What can hang from each mark
k907: k563
k254: k642 k839
k721: k563
k220: k194 k721 k839
k194: k220
k642: k254
k563: k135 k907
k135: k563
k839: k220 k254

Each row was made from one small tree. The marks that hang from a mark follow it in brackets, in the order of their numbers. Every link used is in the known rows. Write each row's tree.
Known rows
k721(k563(k135 k907)): -0.16 +0.77 -3.07 -0.70 +5.80 -4.11 -0.20 -1.11 -0.35 +1.43 -2.55 +0.17 -1.44 +1.28 -3.63 -0.92 -2.39 -0.10 +1.52 -0.74 -7.67 +2.66 +2.37 +1.21
k721(k563(k907)): -0.06 +1.33 -3.20 -1.28 +4.62 -4.60 +0.33 -1.70 -0.02 +1.20 -1.42 +0.33 -0.02 +1.72 -3.72 -0.69 -4.57 -0.83 +1.99 -0.69 -5.11 +2.29 +2.99 +1.25
k642(k254(k839)): -1.35 -2.29 -0.06 -2.74 +1.68 -4.19 +0.96 -0.42 -0.38 +1.61 -2.73 +0.25 +2.71 +2.81 -2.76 -1.77 +2.60 -1.51 +1.84 -1.37 -5.08 +4.10 +1.00 -0.59
k642(k254(k839(k220(k194)))): -0.88 -2.74 +2.62 -2.95 +1.72 -3.94 +1.04 -1.09 -0.41 +1.01 -2.29 +0.22 +2.60 +2.78 -2.44 -1.28 +3.17 -2.07 +0.73 -1.59 -4.53 +2.73 +0.85 -0.63
k135(k563): -2.25 -0.64 -1.72 -1.59 +2.39 -4.18 +2.97 -0.54 +1.45 +1.54 -3.28 -0.37 +1.01 +3.00 -3.17 -0.73 +1.96 -0.81 +1.89 -1.36 -3.89 +1.22 +2.24 +0.65
k254(k642 k839(k220(k194 k721(k563)))): +2.13 -1.30 +2.91 +2.15 +2.70 -3.52 -0.99 -4.09 -0.34 -0.89 -3.51 +0.70 +1.05 +2.01 -0.23 +0.01 +5.29 -1.28 +1.68 -0.95 -1.21 -0.09 -0.95 -1.45
k642(k254(k839(k220(k721(k563(k907)))))): +0.60 -2.90 +1.14 -3.36 +2.14 -3.43 -0.06 -0.94 +0.18 +1.64 -1.96 +0.37 +2.19 +1.63 -2.90 -1.17 -1.35 -1.47 +1.03 -1.38 -4.75 +2.88 +0.32 -0.04
k194(k220(k721(k563) k839(k254(k642)))): +1.21 -0.34 +0.82 -2.94 +3.91 -3.80 +0.77 -2.17 -1.15 -1.02 -2.80 +0.74 +1.42 -0.72 -2.06 +0.45 +2.71 +2.44 +1.24 -0.92 -0.37 +2.25 +0.01 +0.63
k194(k220(k721(k563) k839)): +0.70 +1.61 -0.12 -2.99 +4.32 -3.16 +0.74 -2.09 -1.23 -0.74 -3.30 +0.65 +1.10 -0.53 -2.89 -0.14 +1.27 +1.77 +0.79 -0.86 +1.91 +3.15 +0.37 +1.15
k194(k220(k839)): -1.27 +1.25 -0.79 -2.52 +3.44 -4.35 +2.05 -1.49 -1.73 -0.66 -3.13 +0.63 +1.32 +0.59 -3.54 -0.49 +3.17 +1.29 +1.27 -0.90 -1.13 +3.58 +1.73 +0.84
k220(k194 k839(k254)): -1.22 +2.25 +2.13 -1.51 +2.94 -4.30 +1.66 -3.75 -1.16 -1.34 -1.22 +0.83 +1.08 +2.76 -1.85 +0.96 +5.16 -0.15 -0.32 -1.80 -2.89 +0.75 -0.32 +0.21
k642(k254(k839(k220(k194 k721(k563))))): +0.55 -2.49 +2.92 -3.18 +2.57 -3.10 -0.02 -1.56 +0.07 +0.97 -2.32 +0.28 +2.47 +2.00 -2.04 -1.04 +1.62 -1.68 +0.35 -1.53 -2.36 +2.38 +0.08 -0.40
k839(k220(k194 k721(k563)) k254(k642)): +1.80 -2.63 +4.70 -1.60 +3.00 -4.22 +1.17 -3.42 -0.08 -1.62 -1.08 +0.01 +1.87 +1.58 -0.49 +0.96 +3.09 -0.95 +0.00 -1.45 -3.47 -1.38 +0.60 -0.72
k220(k194 k721(k563) k839): +1.00 +4.35 +2.03 -1.20 +4.43 -2.56 -0.42 -4.87 -0.80 -0.97 -2.72 +0.82 +0.61 +1.60 -1.42 +0.14 +2.38 +0.45 -0.62 -1.44 +3.63 +0.91 -1.54 +0.59
k721(k563): -0.14 +0.18 -2.65 -1.56 +4.89 -4.22 +0.58 -1.32 +0.30 +0.44 -1.99 +0.22 +0.68 +1.86 -3.18 -0.74 -0.95 -1.43 +1.38 -0.80 -2.80 +2.13 +3.29 +1.18
k839(k220(k721) k254(k642)): +0.76 -4.00 +3.36 -1.63 +1.28 -4.57 +2.63 -2.33 -0.41 -1.47 -1.18 -0.17 +2.84 +1.83 -1.22 +0.42 +4.04 -1.13 +0.72 -1.37 -5.92 -0.47 +0.95 -1.21
k907(k563(k135)): -2.70 +1.66 -1.30 -2.54 +4.34 -4.51 +1.10 -0.71 +0.24 -0.05 -3.70 +0.52 -0.30 +3.10 -2.89 -1.73 +6.21 -1.05 +0.18 -0.59 -4.01 +2.33 +1.79 -0.40
k220(k839(k254)): -1.33 +0.08 -0.37 -2.21 +2.56 -4.39 +2.03 -1.95 -0.76 -0.89 -1.23 +0.95 +1.57 +2.17 -2.94 +0.65 +4.06 -0.37 +0.36 -1.57 -5.11 +1.56 +0.43 +0.60
k839(k220(k194 k721) k254(k642)): +0.83 -2.36 +5.47 -1.24 +1.58 -4.50 +2.29 -3.74 -0.86 -1.78 -1.26 -0.24 +2.60 +2.26 -0.37 +0.70 +4.84 -0.94 +0.13 -1.55 -4.30 -1.14 +0.28 -1.54
k839(k220(k721)): +0.03 -1.02 +1.92 -1.80 +1.92 -3.58 +2.49 -2.29 -0.63 -0.93 -1.98 -0.30 +2.39 +2.12 -2.54 -0.51 +1.89 -2.05 +0.06 -1.29 -2.50 +0.92 +1.58 -0.40
k839(k220(k721) k254): +0.30 -3.17 +3.20 -3.08 +1.65 -3.90 +3.05 -1.88 -0.23 -1.44 -0.43 -0.26 +2.93 +1.79 -2.10 +1.00 +2.30 -1.82 -0.27 -1.66 -5.98 +0.01 +0.96 -0.55
k642(k254): -2.13 -1.71 -0.27 -4.27 +1.93 -4.90 +2.42 +0.03 -0.56 +1.64 -2.23 -0.35 +2.99 +2.86 -3.34 -2.51 +0.99 -1.08 +1.33 -1.38 -4.55 +4.05 +2.95 -0.09

Which tree is each row?
+0.49 +2.34 +4.08 -0.69 +2.10 -3.85 +1.26 -5.20 -1.52 -1.68 -2.32 +0.64 +1.79 +2.28 -0.24 +0.70 +6.27 +1.24 +0.00 -1.70 -0.02 +0.18 -2.55 -1.02 -> k220(k194 k721 k839(k254(k642)))
-0.82 -0.75 +0.16 -2.50 +2.90 -4.99 +2.12 -1.47 -1.67 -1.05 -2.62 +0.75 +1.58 +0.39 -2.68 +0.18 +4.76 +1.80 +1.65 -0.99 -3.26 +2.70 +1.32 +0.37 -> k194(k220(k839(k254(k642))))
-0.26 -2.22 +3.49 -2.78 +1.40 -3.42 +0.90 -1.76 -0.47 +0.79 -2.53 +0.08 +3.02 +2.48 -1.92 -1.24 +3.03 -1.80 +0.47 -1.68 -3.08 +2.58 -0.18 -1.01 -> k642(k254(k839(k220(k194 k721))))
-0.25 +1.87 +0.59 -2.53 +2.90 -3.45 +1.99 -2.39 -1.88 -0.87 -3.41 +0.42 +1.77 +0.18 -2.76 -0.36 +3.15 +1.77 +0.91 -1.01 +1.23 +3.44 +0.10 +0.34 -> k194(k220(k721 k839))
-0.18 -2.98 +4.09 -1.16 +2.04 -5.44 +2.45 -2.82 -0.70 -1.59 -0.86 -0.04 +1.92 +2.67 -1.13 +0.61 +4.86 -1.42 +0.55 -1.50 -6.67 -0.95 +1.89 -1.01 -> k839(k220(k194) k254(k642))
+0.38 -1.37 +5.21 -2.25 +1.93 -3.84 +2.78 -3.24 -0.67 -1.78 -0.43 -0.27 +2.67 +2.19 -1.28 +1.25 +3.06 -1.69 -0.78 -1.84 -4.36 -0.62 +0.41 -0.87 -> k839(k220(k194 k721) k254)
+0.58 +1.26 -0.08 -2.63 +5.11 -2.85 +0.40 -1.81 -1.53 -0.54 -4.06 +0.53 +0.18 -0.77 -2.80 -0.26 +2.76 +2.26 +0.52 -0.90 +0.26 +3.40 -0.08 +1.10 -> k194(k220(k721(k563(k135)) k839))
+0.84 +0.22 +0.68 -3.71 +4.15 -3.35 +1.13 -1.93 -1.03 -1.00 -2.26 +0.72 +1.47 -0.74 -2.61 +0.84 +1.55 +1.93 +0.58 -1.08 -0.41 +2.60 +0.04 +1.13 -> k194(k220(k721(k563) k839(k254)))
-0.03 +0.53 +1.38 -3.32 +2.69 -3.70 +2.31 -2.14 -1.67 -1.21 -2.44 +0.48 +2.19 -0.05 -2.55 +0.63 +3.35 +2.00 +0.74 -1.23 -0.98 +2.85 -0.31 +0.31 -> k194(k220(k721 k839(k254)))
+1.79 -3.72 +2.27 -1.96 +2.49 -4.51 +1.06 -2.28 +0.07 -0.78 -0.53 +0.12 +1.75 +1.00 -1.67 +0.63 -0.24 -0.78 +0.93 -1.19 -6.55 -0.70 +1.04 -0.31 -> k839(k220(k721(k563(k907))) k254(k642))
+1.24 -2.54 +1.87 +2.07 +1.24 -3.87 +0.19 -3.13 -0.57 -0.83 -3.60 +0.55 +1.87 +2.32 -0.82 -0.40 +5.96 -1.50 +2.21 -0.93 -2.95 +0.63 -0.72 -1.76 -> k254(k642 k839(k220(k721)))
-0.64 -2.03 +3.93 -2.46 +2.41 -4.69 +2.87 -2.40 -0.48 -1.57 +0.02 -0.09 +2.09 +2.58 -2.00 +1.13 +3.21 -2.16 -0.48 -1.74 -6.75 -0.44 +2.09 -0.35 -> k839(k220(k194) k254)
+1.60 +0.47 +2.28 +0.65 +2.94 -2.86 -0.56 -3.90 -0.33 -0.35 -2.03 +0.63 +0.67 +1.82 -1.71 +0.72 +0.68 -1.81 +0.81 -1.18 -2.69 +0.62 -1.02 -0.47 -> k254(k839(k220(k194 k721(k563(k907)))))
+0.06 +3.08 +3.89 -1.82 +2.37 -3.23 +1.51 -4.84 -1.45 -1.67 -1.68 +0.57 +1.81 +2.24 -0.96 +1.13 +4.89 +0.62 -0.71 -1.94 -0.13 +0.52 -2.43 -0.48 -> k220(k194 k721 k839(k254))
+0.22 +0.00 +1.49 -2.49 +2.49 -4.12 +2.01 -2.29 -1.83 -1.26 -2.98 +0.51 +2.08 -0.01 -1.93 +0.28 +4.47 +2.42 +1.31 -1.05 -0.95 +2.60 -0.35 -0.14 -> k194(k220(k721 k839(k254(k642))))
+1.07 +0.34 +3.35 -1.77 +3.70 -3.19 +0.98 -3.44 -0.25 -1.05 -1.79 -0.12 +1.36 +1.80 -1.79 -0.06 +0.91 -1.81 -0.57 -1.34 -0.10 +0.02 +1.25 +0.01 -> k839(k220(k194 k721(k563)))
+1.38 -2.70 +2.07 -3.13 +2.93 -3.79 +1.66 -1.91 +0.26 -0.73 +0.22 +0.04 +1.82 +0.98 -2.56 +1.19 -1.80 -1.46 -0.02 -1.44 -6.70 -0.16 +1.10 +0.38 -> k839(k220(k721(k563(k907))) k254)
+1.03 +4.87 +1.63 -0.63 +5.17 -2.44 -0.98 -4.69 -1.25 -0.13 -3.15 +0.78 -1.15 +1.20 -1.75 +0.06 +1.11 +1.49 -0.60 -1.44 -0.17 +1.35 -2.36 +0.66 -> k220(k194 k721(k563(k135 k907)) k839)
-0.90 -3.80 +1.28 -3.17 +1.48 -4.05 +1.13 -0.31 -0.22 +1.15 -2.26 +0.28 +2.76 +2.54 -2.92 -1.39 +2.61 -2.18 +1.02 -1.50 -5.55 +3.13 +1.30 -0.44 -> k642(k254(k839(k220)))
+1.46 -0.92 +4.12 -2.64 +3.25 -3.72 +1.37 -3.33 -0.13 -1.09 +0.28 -0.01 +1.40 +1.37 -1.74 +1.50 -0.86 -1.23 -0.60 -1.62 -5.03 -0.80 +0.47 +0.02 -> k839(k220(k194 k721(k563(k907))) k254)
+0.35 +0.15 +1.52 -1.35 +1.69 -3.90 +1.38 -3.44 -1.10 -1.24 -2.37 +0.74 +2.25 +1.76 -1.26 +0.30 +5.22 +0.94 +0.70 -1.47 -2.19 +0.95 -1.73 -0.61 -> k220(k721 k839(k254(k642)))
+0.75 +0.05 +3.27 +0.75 +2.05 -2.90 +0.61 -3.73 -0.67 -0.99 -2.53 +0.42 +1.64 +2.48 -1.26 +0.56 +4.38 -2.20 +0.60 -1.37 -1.91 +0.71 -1.07 -1.23 -> k254(k839(k220(k194 k721)))
+2.13 -1.99 +0.86 +1.89 +2.26 -3.80 -0.93 -3.25 -0.20 -0.12 -3.15 +0.79 +0.83 +1.65 -1.25 -0.23 +2.27 -1.07 +2.47 -0.74 -3.84 +0.54 -0.65 -1.07 -> k254(k642 k839(k220(k721(k563(k907)))))
+0.88 +3.86 +1.49 -0.25 +5.07 -3.01 -0.15 -4.13 -1.06 +0.45 -3.05 -0.23 -0.58 +1.60 -1.53 -0.40 -0.65 +0.55 +0.44 -1.16 -1.93 +1.68 -0.42 -0.07 -> k220(k194 k721(k563(k135 k907)))
+0.45 -3.06 +0.73 +2.11 +1.60 -4.56 +0.33 -2.45 -0.49 -0.62 -3.35 +0.73 +1.40 +2.62 -1.37 -0.50 +6.11 -1.95 +2.50 -0.81 -4.85 +0.79 +0.61 -1.41 -> k254(k642 k839(k220))
-1.09 -0.05 +0.00 -3.45 +3.16 -4.58 +2.43 -1.20 -1.59 -1.00 -2.15 +0.69 +1.56 +0.37 -3.27 +0.53 +3.44 +1.46 +1.03 -1.14 -3.54 +3.03 +1.40 +0.84 -> k194(k220(k839(k254)))
-0.26 -4.81 +2.00 -1.69 +1.73 -5.50 +2.74 -1.39 -0.35 -1.21 -0.84 +0.03 +2.32 +2.34 -1.96 +0.30 +4.18 -1.72 +1.02 -1.31 -8.19 -0.33 +2.53 -0.66 -> k839(k220 k254(k642))
